What can hang from each mark
Q: H
Z: D
V: B
U: L
D: L
J: Q
B: Y
G: H
X: C D
N: L
H: E F G Q
L: D G V
F: H

Known rows, with every way that one mark hangs from another
D{L{G}}: [ 3.18  0.27  0.31  0.98  0.07 -0.44  0.28 -0.68 -0.48 -0.77  0.62  0.38
  1.05 -1.02  0.30  0.02 -0.67  0.00 -0.22  1.04 -0.72  0.67  0.00  0.34]
G{H{F Q}}: [ 0.42  0.46 -0.96  0.04  0.11 -0.26 -0.18  0.19  0.19 -0.71 -0.26  0.13
 -0.70 -0.75 -0.07  2.48 -1.21 -2.21  0.29 -1.28  0.33  0.20 -1.11  0.20]
X{D{L{G}}}: [ 0.22 -0.60  0.35  1.41 -0.91 -0.44 -0.48 -0.57  0.27 -0.18  1.51  0.55
  0.79  1.25 -1.15 -1.36 -0.25  0.71 -0.06  0.45  0.47  0.08 -0.30  0.73]
N{L{D G{H{Q}} V}}: [-3.24 -1.62  0.04  1.00 -0.25  1.25  0.09  0.24  0.15 -0.92  1.15  0.53
 -1.19  0.82 -0.19  0.55  0.34  1.37  0.93  0.06  0.27 -2.08  2.55 -0.58]
Q{H{F G}}: [ 1.70  1.68 -0.44  0.71  0.56 -0.01  0.70  0.48 -0.22  0.55  0.95 -0.22
 -0.60 -3.83 -0.43  0.23  0.17 -1.36 -1.28 -1.52  0.25  0.00  1.01  1.25]
H{E G Q}: [ 0.45  0.00 -0.55 -1.75 -0.45  0.04  0.21 -0.01  1.20 -3.64  0.80 -0.77
  3.85  3.46  1.70  0.66 -0.21 -2.14 -0.13 -1.10 -0.81 -0.26 -1.11 -0.02]
J{Q}: [ 7.66  1.19 -0.34  0.44 -0.13 -0.78  1.99  0.94  1.09 -1.70 -0.32 -0.30
  3.38  1.18  0.07 -0.39 -0.34 -2.25 -0.03 -1.65 -0.09  4.77 -1.93  1.36]
U{L}: [ 4.75  0.28  0.65  2.05 -0.78 -0.89  1.51  0.20 -0.25  0.35 -0.56  1.10
  1.26  1.31 -2.42  1.28  0.78 -1.26 -0.54 -2.04 -0.58  0.50 -1.28 -0.16]
Q{H{E}}: [ 2.81  0.79  0.29  0.06 -0.49 -0.88  0.08  0.53  0.33  0.87  2.18 -0.83
  2.03  1.36 -0.16  0.43  0.14 -1.31 -1.17 -1.86  0.51  2.54 -0.03  0.64]
X{C D{L{G}}}: [-1.58 -1.16  0.86  2.99 -1.10 -1.10 -0.93 -1.64  0.18  0.06  1.12  0.37
  1.88  1.20 -1.72 -1.45 -0.18  1.37  0.14  0.33  1.54 -2.27 -1.56  0.69]
D{L}: [ 5.62  0.98  0.06  0.89 -0.31 -0.77  0.82 -0.67 -0.40 -0.10  0.75  0.44
  1.38 -0.07 -1.14  0.63 -0.65 -0.66 -0.24  0.17 -0.76  2.87 -1.08  0.65]
U{L{D V}}: [ 1.78 -0.17  0.87  1.82 -0.50  0.34  2.13  0.88 -0.51  2.80 -0.69  1.15
  0.28  2.17 -3.40  0.16  1.65  1.11  0.46 -1.29  0.12 -0.76  0.04  0.39]
U{L{D G V{B{Y}}}}: [-3.30 -0.52  0.65  0.00 -0.14  0.72  2.12  1.52  0.12  2.77 -2.87  0.57
 -1.40  0.64 -1.90 -1.71  1.31  2.19  0.29 -1.57  0.24 -3.16  0.05 -0.80]
X{D{L}}: [ 2.35  0.03  0.13  1.32 -1.27 -0.72  0.06 -0.61  0.29  0.51  1.66  0.64
  1.07  1.91 -2.39 -0.78 -0.25  0.10 -0.06 -0.32  0.46  2.32 -1.24  1.00]
D{L{G V{B}}}: [ 0.77  0.09  0.17 -1.34  0.38  0.08 -0.05 -0.62 -0.78 -0.44 -1.82  0.36
 -1.15 -0.01  0.72 -0.95 -0.06  1.03 -0.05  1.27  0.40  0.34 -0.44 -0.04]
X{C D{L}}: [ 0.54 -0.53  0.64  2.92 -1.48 -1.38 -0.40 -1.65  0.18  0.79  1.25  0.40
  2.15  1.93 -2.99 -0.84 -0.14  0.72  0.14 -0.42  1.61 -0.25 -2.54  0.97]
Z{D{L{G{H} V{B{Y}}}}}: [-0.86  0.35  0.31 -1.47  0.03 -0.28 -0.81 -0.09  0.32  1.16  0.22  0.05
 -2.55 -1.95  0.14 -2.04  0.54  0.84 -0.30  1.59  0.22  1.12  0.57 -2.02]
Q{H{E F G}}: [ 0.04  1.13 -0.26 -0.12  0.48  0.10  0.40  0.50  0.00  1.17  1.54 -0.91
  0.63 -1.71 -0.22  0.21  0.45 -1.44 -1.34 -1.65 -0.50 -0.20  1.40  0.97]
N{L}: [ 5.96  0.07  0.07  2.19 -1.16 -0.50  1.62 -0.24  0.21 -0.46  0.50  0.55
  1.42  1.54 -2.97  0.80 -0.07 -0.95 -0.50 -1.28 -0.72  2.26 -0.05 -0.14]
F{H}: [ 6.80  1.17  0.53  2.13 -0.26 -0.94 -0.87  0.37  0.29  0.40  0.62  0.00
  1.23 -1.38  0.09  1.18 -0.05 -0.68  0.18  0.35  0.32  3.70 -1.52  0.83]
D{L{G{H{E Q}}}}: [-1.95 -0.67 -0.07 -0.80  0.22 -0.13 -1.60 -0.89 -0.10 -2.48  2.15 -0.20
  0.88  0.21  2.69  1.56 -0.89 -0.85  0.12  0.65 -0.91 -0.43  0.49 -0.55]
U{L{G V}}: [ 1.09 -1.02  1.07  1.52 -0.21  0.16  0.56  0.21 -0.90 -0.01 -1.80  1.06
 -0.35  0.74 -1.59  0.51  1.26  0.66 -0.44 -0.63  0.06 -0.69  0.42 -0.44]
N{L{D G{H}}}: [-0.45 -0.93  0.19  3.05 -0.63  0.09  0.46  0.16  0.53  0.19  1.99  0.42
  0.03 -0.01 -0.46 -0.27  0.64  0.57  0.48  0.34 -0.63 -2.39  2.08 -0.62]
Q{H{E G}}: [ 1.13  0.78  0.03 -0.13 -0.23 -0.46 -0.37  0.20  0.48 -1.05  2.40 -1.00
  2.16  0.08  1.24 -0.21  0.88 -1.45 -1.41 -1.22 -0.12  1.14  0.60  0.40]
Z{D{L{G V{B{Y}}}}}: [ 1.20  0.66  0.50 -1.79  0.03 -0.11  0.65  0.17  0.33  1.79 -0.43  0.12
 -1.48 -0.89 -1.10 -2.55  0.24  1.12 -0.35  1.07  0.20  1.09  0.29 -1.34]

Rows
[-4.11  0.00 -0.49 -1.23  0.87  0.64 -0.49 -0.08 -0.95  1.31 -2.51 -0.17
 -3.91 -3.89 -0.23 -0.34 -0.46  1.33 -0.23  0.66 -0.24  0.52  0.49 -0.81] -> D{L{G{H{F}} V{B{Y}}}}
[-0.95  0.09 -0.04 -1.59  0.24  0.37  0.48 -0.03 -0.47  0.22 -2.50 -0.18
 -1.43 -1.29 -0.31 -1.35 -0.46  1.64 -0.33  0.44  0.08  1.64 -0.51 -0.54] -> D{L{G V{B{Y}}}}
[ 1.68  1.13  0.00  0.05  0.23 -0.31  0.89  0.80 -0.16  3.08  1.35 -0.66
  0.56 -0.26 -1.65  0.87 -0.27 -1.35 -1.09 -2.30  0.12  1.08  0.75  1.21] -> Q{H{E F}}
[-2.77 -0.84  0.15 -0.07  0.78  0.67 -1.28 -0.75 -1.32  1.22  0.02 -0.18
 -1.54 -1.43 -0.05  0.81  0.13  0.83 -0.07  1.73 -0.94  0.54  1.93 -0.14] -> D{L{G{H{E F}} V}}
[-2.46 -0.04 -0.27 -1.00  1.00  0.33 -1.03 -0.67 -1.25  0.67 -1.85  0.37
 -3.55 -2.56  0.83  0.03 -0.06  0.72  0.06  1.50  0.19 -0.76  0.57 -0.29] -> D{L{G{H{F}} V{B}}}
[ 1.05  0.95 -1.06 -0.83  0.46  0.56  1.41  0.29  0.39 -1.87 -0.90  0.04
  0.73 -0.95 -0.18  1.17 -0.93 -2.04  0.00 -1.47 -0.46 -1.51 -0.72  0.95] -> H{F G Q}
[ 1.65  0.46  0.10 -0.65  0.13  0.13 -1.64  0.23  0.95 -2.65  1.90 -0.76
  2.61  0.15  2.83  1.70 -0.01 -1.46  0.31 -0.06 -0.61  1.14 -0.66  0.32] -> F{H{E G Q}}
[ 1.23  0.38 -0.58 -1.55  0.09  0.21  1.60  0.62  0.45  1.02 -0.45 -0.44
  2.02  2.95 -1.48  1.91 -1.39 -2.05  0.26 -2.31 -0.59 -0.44 -1.03  0.88] -> H{E F Q}
[-3.30 -0.29 -0.23 -1.23  0.29  0.15 -1.13 -0.32 -0.53 -0.54 -1.92 -0.27
 -2.65 -2.43  0.95 -0.70 -0.14  1.34 -0.31  1.01  0.09  1.58 -0.15 -1.29] -> D{L{G{H} V{B{Y}}}}
[-3.36 -0.81 -0.44 -2.28  0.17  0.01 -1.72 -0.02  0.25 -3.15 -2.46 -0.07
 -1.92  1.09  3.22  0.08 -0.15 -0.23  0.34  0.38  1.95 -1.30 -1.15 -1.07] -> L{G{H{Q}} V{B}}
[ 1.28  0.61 -0.49  0.06  0.11  0.12  1.05  0.17  0.36  0.97 -0.62 -0.80
  2.18  0.86 -1.21 -0.17  0.49 -1.49 -0.49 -0.44 -1.68 -0.72 -0.01  0.51] -> H{E F G}
[ 0.78 -0.12  0.07  1.25  0.10 -0.62 -1.35 -0.94 -0.52 -1.47  1.27  0.26
 -0.16 -2.01  1.57  0.59 -0.31 -0.27 -0.19  1.60 -0.72  0.58  0.32 -0.36] -> D{L{G{H}}}
[ 0.14 -0.55  0.47  1.10 -0.11  0.54  1.04  0.94  0.20  1.71 -0.97  0.01
  0.75  1.66 -0.75 -1.87  0.75  2.10  0.88  1.24  0.93 -1.39  0.56  0.75] -> L{D G V}
[-0.71  0.37 -0.87 -1.74  0.36  0.66  1.07  0.26  0.64 -1.11 -0.18 -0.67
  2.18  1.62  0.11  1.19 -0.64 -2.16 -0.04 -1.61 -1.29 -1.93 -0.24  0.59] -> H{E F G Q}
[ 3.26  0.69  0.43  0.99 -0.10 -0.41 -1.60  0.11  0.69 -0.88  1.50 -0.86
  2.65 -0.46  1.62  0.51  0.98 -0.90 -0.15  0.95 -1.00  2.10 -0.45  0.28] -> F{H{E G}}
[-3.29 -1.25  0.07 -1.40  0.41  0.62 -1.92 -0.88 -0.73 -2.15  1.02 -0.16
 -0.37  0.49  2.07  1.41 -0.38  0.41  0.22  1.29 -0.35  0.87  1.12 -0.54] -> D{L{G{H{E Q}} V}}
[-4.60 -0.70 -0.10 -2.00  0.19  0.24 -1.38 -0.29 -0.30  0.02 -1.33 -0.79
 -1.58 -0.63  1.06 -0.76  0.11  1.24 -0.34  0.94 -0.47  1.47  0.20 -1.53] -> D{L{G{H{E}} V{B{Y}}}}
[-3.85 -0.21 -0.57 -2.35  1.20  0.72 -0.98 -0.63 -1.04 -0.85 -1.57  0.49
 -3.60 -2.07  1.79  1.02 -0.87  0.25  0.37  0.65  0.47 -1.57  0.38 -0.20] -> D{L{G{H{F Q}} V{B}}}
[-2.78 -0.42 -0.31 -0.77  0.82  0.33 -0.88 -0.65 -0.49 -0.71  1.44 -0.11
 -0.39 -1.21  1.56  1.91 -1.20 -0.86  0.21  0.29 -1.30 -1.58  1.11 -0.09] -> D{L{G{H{E F Q}}}}
[-0.61  0.09  0.19 -1.11  0.88  0.51 -0.70 -0.42 -0.46  0.98  1.73  0.79
 -2.62 -2.12  0.05  0.44 -0.27 -0.01  0.33  1.54  0.12 -0.83  2.02 -0.60] -> Z{D{L{G{H{F Q}} V}}}
[ 1.62  0.68 -0.11 -0.80 -0.42 -0.09  1.72  0.96  0.52  2.44 -2.38  0.02
  0.18  3.37 -1.22 -2.03  0.87  1.17  0.91 -0.08  1.58 -0.36 -1.78  0.69] -> L{D V{B}}
[-1.58 -0.28 -0.04 -0.96  0.42 -0.17 -1.62 -0.92 -0.87 -1.22 -1.22  0.26
 -2.33 -1.18  1.95 -0.35  0.25  0.75 -0.02  1.84  0.42  0.26 -0.04 -0.74] -> D{L{G{H} V{B}}}
[-4.69 -0.46 -0.52 -2.59  0.49  0.62 -1.08 -0.24 -0.28 -2.01 -1.53 -0.18
 -2.69 -1.90  1.90  0.25 -0.97  0.87  0.01  0.17  0.34  0.90 -0.32 -1.23] -> D{L{G{H{Q}} V{B{Y}}}}
[ 1.51  0.82 -0.27 -1.69 -0.13  0.02  1.07 -0.03 -0.43  0.90 -2.38 -0.08
 -1.07 -0.40 -1.81 -0.72 -0.47  0.96 -0.37 -0.41  0.05  3.93 -1.61 -0.26] -> D{L{V{B{Y}}}}
[-2.58 -0.53 -0.22  0.71 -0.07  0.02 -0.36  0.70  1.06 -1.19  1.31 -0.08
  0.72  0.68  2.47  0.00 -0.36 -0.10  1.22  0.31  0.68 -3.63  0.10  0.04] -> L{D G{H{Q}}}
[-3.49 -0.68 -0.02  1.47  0.55  0.84 -0.04  0.86 -0.31  2.92 -0.91 -0.02
 -1.97 -1.18 -0.60 -0.79  0.78  1.81  0.99  1.47  0.65 -2.47  1.69  0.45] -> L{D G{H{F}} V}
[-5.25 -0.69 -0.38 -1.86  0.29  0.56 -0.70  0.76  0.67 -0.91 -1.41 -0.05
 -1.64  1.72  2.95 -1.02  0.31  1.05  1.38  0.59  1.98 -3.92 -0.40 -0.41] -> L{D G{H{Q}} V{B}}
[-2.58 -0.78  0.24  1.38 -0.40 -0.40 -0.63  0.63  1.04  1.11  1.63 -0.73
  1.95  2.16  1.55 -1.11  0.79  0.34  0.76  1.12 -0.31 -2.90  0.68 -0.35] -> L{D G{H{E}}}
[ 1.74 -0.52  0.37  2.69 -0.68  0.27  2.05  0.43  0.55  0.95  1.28  0.53
  1.20  1.08 -1.79 -0.89  0.29  0.86  0.44 -0.30 -0.71 -2.48  1.79  0.10] -> N{L{D G}}
